What can hang from each mark:
tafu: fuviv
fulo: buluge guripul kebo
fuviv: buluge fulo kagel tafu
kebo: fulo fuviv
buluge: fulo fuviv guripul kebo
guripul: buluge fulo kagel kebo tafu
kagel: fuviv guripul

Every row comes from one small tree of marks. The marks that hang from a mark follow it in brackets, in alphabetical order. Every link used is in the known rows. Which tree was each row made from?
In the rows, zero is written as 128.
Known rows:
tafu{fuviv{buluge fulo{guripul} kagel}}: [154 128 139 128 129 111 226 104 155 181  95 126 131 186  50 140 125  56
 226  57 175  82 133 121 119  99 121]
kagel{guripul{fulo{kebo} tafu}}: [ 90 141 137 161 134 121  64 143 150 171 107 100 132 183 153 122 122 161
  98 115  97 145 118 167 132 130 116]
fulo{guripul{kebo}}: [122 143 109 137 131 142 177 129 130 151 146 115 142 128 154 133 100 117
 114  99 148  85 142 108 126 163 145]
fuviv{buluge fulo kagel}: [153 109 144 168 144  96 188 100 160 164  75 141 127 177  30 143 142  58
 229  28 194 120 132 113 121 108 120]
buluge{fulo{guripul} kebo{fuviv}}: [149 130 134 130 150 152 204 111  47  58 188 128 105 108 158 107 104 152
 124 174 114 122 115  58 113 158 140]
tafu{fuviv{fulo{guripul{buluge}}}}: [129 137 106 118 122 119 208 116 167 177 139 121 142 102 136 134  98 169
 172 139 177  93 129 131 127 114 139]
tafu{fuviv{fulo{buluge{guripul} kebo} kagel}}: [143 148 175  47 117 126  11 124 116 139 119 142 106 146  60 135 180  72
 173 102 127 149 118 150 124 143 123]
fulo{buluge{fuviv{tafu} kebo}}: [145 123 154 147 137 144  62 115  74  89 152 169 103  71 126 115 137 155
  82 132 104 157 122  93 126 155 120]
kagel{fuviv{tafu} guripul{buluge fulo kebo}}: [ 99 140 108 140 117 116 137 144 185 167 130 158 143  90 130 126  95 107
 148  94 163 168 126 193 152 115 126]
kagel{fuviv guripul{fulo{kebo}}}: [111 130 143 166 137 111  78 145 167 139 140 117 123 156 125 124 146 170
 173 119 100 136 132 175 138 140 126]
kebo{fulo{buluge guripul} fuviv}: [161 151 149 160 144 146 156 121  64 121 187  67  98 139  96 136  97 186
 111 196 116 100 141 110 121 130 150]
guripul{buluge kagel}: [122 110 107 127 120 105 126 139 167 148 110 148 147  72 156 141 144 203
 113 112 170 109 150 116 121 116 133]
buluge{guripul{fulo kagel tafu} kebo{fuviv}}: [112 131 128  65 129 148 105 141  83 107 150 128 142 131 207 101 154 124
  31 179 103 150 123 132 124 117 119]
buluge{fulo{guripul} fuviv{kagel} kebo}: [152 110 153 123 140 147 185 138  66  41 129 149 100 102 120 124 125  94
 118 109 122 119 132  74 116 142 118]
buluge{fulo fuviv guripul{kagel} kebo}: [142  80 131  63 130 149 112 146  65  26 133 157 109  85 181 114 126 139
  58 154 121 187 107 101 119 156 108]
tafu{fuviv{buluge kagel{guripul}}}: [150 122 133 154 133 103 133 100 158 148  67 135 130 160  56 137 135 103
 206  25 151  84 112 138 115  91 126]
kebo{fulo{buluge}}: [146 118 141 169 136 119 110 125 113 135 130  96 100 115  86 159 102 210
 138 126 133 122 123 113 118 124 141]
kebo{fuviv{kagel tafu}}: [155 183 132 155 155 126  79  89  80 126 109 163 134 107  79 114 189 116
 123 100 139 108 138  80 126 113 137]
kagel{guripul}: [134 126 114 202 153 114 107 117 117 141  99 112 135 134 113 127 108 195
 131 104 136  98 119 130 126 139 132]
kebo{fulo{buluge guripul{tafu}}}: [132 128 135 149 123 141 143 150  89 144 149  54 106 175 110 147  72 148
  79 180  91 105 131 131 121 123 123]
tafu{fuviv}: [133 135 105 132 134 122 108  95 150 144 121 142 142  94 164 133 152 215
 151 101 126  68 122  92 118 116 151]
guripul{fulo kagel{fuviv} tafu}: [101 114 107 114 115 113 122 163 177 154 128 130 153 146 195 127 181 156
 111 151  82  99 155 150 138  90 112]
fuviv{fulo}: [133 122 119 175 149 109 152 105 140 157 109 128 137 135 117 131 132 165
 172 112 161 114 125 104 129 138 132]
fuviv{kagel{guripul{buluge fulo}}}: [120 141 132 169 138  97 131 143 169 177  71 136 135 104  92 143 125 161
 146  35 199 114 140 167 129  79 123]
fulo{kebo{fuviv{buluge kagel{guripul}}}}: [156 142 171 167 147 120  83 100 118 104 113 124 112 186  30 116 161  65
 196  73 134 138 129 129 117 135 138]
fuviv{buluge{fulo} tafu}: [147 110 121 141 140 112 158  97 111 146 109 158 114 141  78 129  85 128
 150  66 166 184  95  83 117 117 108]
kagel{fuviv{tafu} guripul{fulo kebo}}: [103 149 113 158 129 119 123 137 157 167 121 152 143 126 129 123 111 104
 143  91 128 150 120 176 151 129 120]
fuviv{fulo tafu}: [130 143 118 174 151 107 135  98 120 179  97 151 139 131  89 126 120 146
 148 114 165 146 117 104 134 138 115]
buluge{fuviv guripul kebo{fulo}}: [152  95 137 130 147 157 129 116  75  35 136 111 104 108 133 131  84 155
  74 156 134 165 100 115 119 154 136]
fulo{guripul{buluge kagel}}: [126 124 109 125 119 115 173 158 144 163 130 120 145 102 151 138 110 182
  90 136 169  93 161 127 121 123 124]
kagel{fuviv{fulo{buluge kebo} tafu} guripul}: [128 133 167 160 130 109  36 135 120 143 141 133 104 170  38 118 138  93
 189 174  84 191 117 179 148 174 103]

Which tree is each row?
[103 134 108 130 121 143 206 134 139 163 136 100 150 186 155 124  90  42
 122 146 122 111 131 130 137 156 128]
fuviv{fulo{guripul{kebo tafu}}}
[122 131  98  76 125 139 102 107 125 146 118 117 151 163 163 115 124 111
 111 158 113 123  99 142 130 120 122]
buluge{guripul{tafu{fuviv{fulo}}}}
[129 134 145  82 132 134  49 134  93 119 110 152 127 143 106 110 156  94
  63 174 133 221 128 151 141 169  93]
buluge{fuviv{fulo{kebo} tafu} guripul{kagel}}
[113 141 170 163 136 111  36 149 141 180 130 109 104 147 106 134 128 199
 129  95 120 154 129 170 130 140 120]
kagel{guripul{fulo{buluge kebo}}}
[107  97 153 102 113 139  92 165 129 109 146 140 120 104 203 124 168 158
  52 160  77 143 145 136 129 112 106]
guripul{fulo{buluge{fuviv kebo}} kagel tafu}
[138 141 128 132 135 106 135  97 156 157  76 158 138 118  99 140 181 126
 209  71 155  76 122 105 125 102 136]
tafu{fuviv{fulo kagel}}
[101 145 124  72 100 137  85 149 145 151 133 112 144 162 184 124 164 139
  79 175  59  87 141 124 119 137 120]
fulo{guripul{kagel tafu{fuviv}} kebo}
[107  96 110 101 108 131 139 123 134  64 118 145 118  85 183 119  79 155
 137 147 101 151  66 125 117 115 127]
kagel{guripul{buluge{fulo kebo} tafu{fuviv}}}
[145 145 155 114 121 156 117 152 109 102 147 126 115 114 117 133 147  53
 107  90 124  89 170 129 131 145 135]
fulo{buluge{fuviv{kagel}} guripul{kebo}}
[131 175 166 132 147 124  74 112 134 139 131 144 123 124 109 125 214 142
 152  76 141 120 155 108 123 113 148]
guripul{fulo{kebo{fuviv{kagel}}}}
[113 129 106 107 107 133 176 145 131 149 112  82 135 155 159 148 107 167
  81 194  86  77 124 128 119  95 123]
kebo{fulo{guripul{kagel tafu{fuviv}}}}
[112 146 114  50  99 151 164 139 124 112 114 137 131 140 164 132 125  33
 130  96  95  89 118 103 121 112 130]
buluge{fulo{guripul{kebo tafu{fuviv{kagel}}}}}
[113 108 111 112 114 100 146 162 205 156 136 150 147  73 176 141 166 200
 148 120 157 119 163 156 135  84 127]
guripul{buluge fulo kagel{fuviv}}
[108  81 111  93  99 124 128 155 165  71 149 155 144  91 193 124 161 112
 128 179  82 120 133 126 126 129 126]
guripul{buluge{kebo} kagel{fuviv} tafu}
[133 134 137 135 138 130  86 118 109  65 156 127 106  99 128 111 114 178
 149 161 137 184 108 125 124 148 147]
kagel{guripul{buluge{fulo{kebo{fuviv}}}}}
[106 115 106  99 100 108 161 142 186 144 126 183 150  81 123 131 141  60
 171 141 159 176 138 154 150 136 121]
guripul{buluge kagel{fuviv{fulo tafu}} kebo}
[126 113 100 132 127 147 102 126 157  91 141 124 147  89 194 117 136 166
  75 150 121 118 145 125 130 112 138]
guripul{buluge{fuviv} tafu}
[159 132 144  91 131 140  71 136  58 101 156  91 105 123 101 134 130 172
  70 200 124 153 130 134 122 128 135]
kebo{fulo{buluge{guripul{kagel}}} fuviv}
[ 97 122 128 128 108 133  86 169 160 142 156 111 131 156 162 125 124  83
 135 134  67 129 132 200 149 123 124]
kagel{fuviv guripul{fulo{buluge} kebo tafu}}
[133 118 110 123 134 162 162 144  83  79 153 100 124 151 191 111 100 139
  57 182  84 120 135 104 128 131 115]
buluge{fulo{guripul{tafu}} fuviv}
[152 119 126 163 138 114 225 114 129 174 148 126 132 205  46 120  92  46
 198 133 149 145 132 137 139 135 101]
kagel{fuviv{buluge fulo{guripul} tafu}}
[124 128 118  74 124 142 113 134 102 127 107 163 144 115 132 114 129  44
  57 148 160 206 125 152 149 160 103]
buluge{fuviv{fulo tafu} guripul{kagel kebo}}
[123 146 122 111 112 147 145 114 149  74 126 119 131 105 119 140 137  50
 131 130 141 125 130 119 126  95 167]
guripul{buluge kebo{fulo fuviv{kagel}} tafu}
[137 166 114 135 140 157 175 111  98 121 182 113 142 122 164 111 124 113
 114 145 131  81 148  97 128 160 162]
fulo{guripul{kebo{fuviv}}}
[136 117 126 151 138 128 194 147 119 137 123 111 139 142 137 124 136 143
 105 174 142 108 165 131 137 139 110]
buluge{fuviv{fulo{guripul{kagel}}}}
[115 105 107 104 101 137 184  96 189 131 115 106 130 159 133 150  82  73
 164  95 121 123  89 121 118  98 150]
guripul{kebo{fulo} tafu{fuviv{buluge}}}
[150 131 153 143 144 143  87 101  74  81 188 141 108  84 137 112 156 172
 134 154 103 116 126  77 115 156 154]
fulo{buluge{kebo{fuviv}}}
[112 115 105 103  95 117 150 144 176 117 122 157 130  70 114 154 113  98
 139 151 149 171 127 147 140 120 134]
guripul{buluge kagel{fuviv{tafu}} kebo{fulo}}
[104 119 109 173 123 135 141 130 135 118  94  81 128 166 128 142  64 100
 112 136 106 132  95 155 132 138 138]
kagel{guripul{kebo{fulo} tafu}}
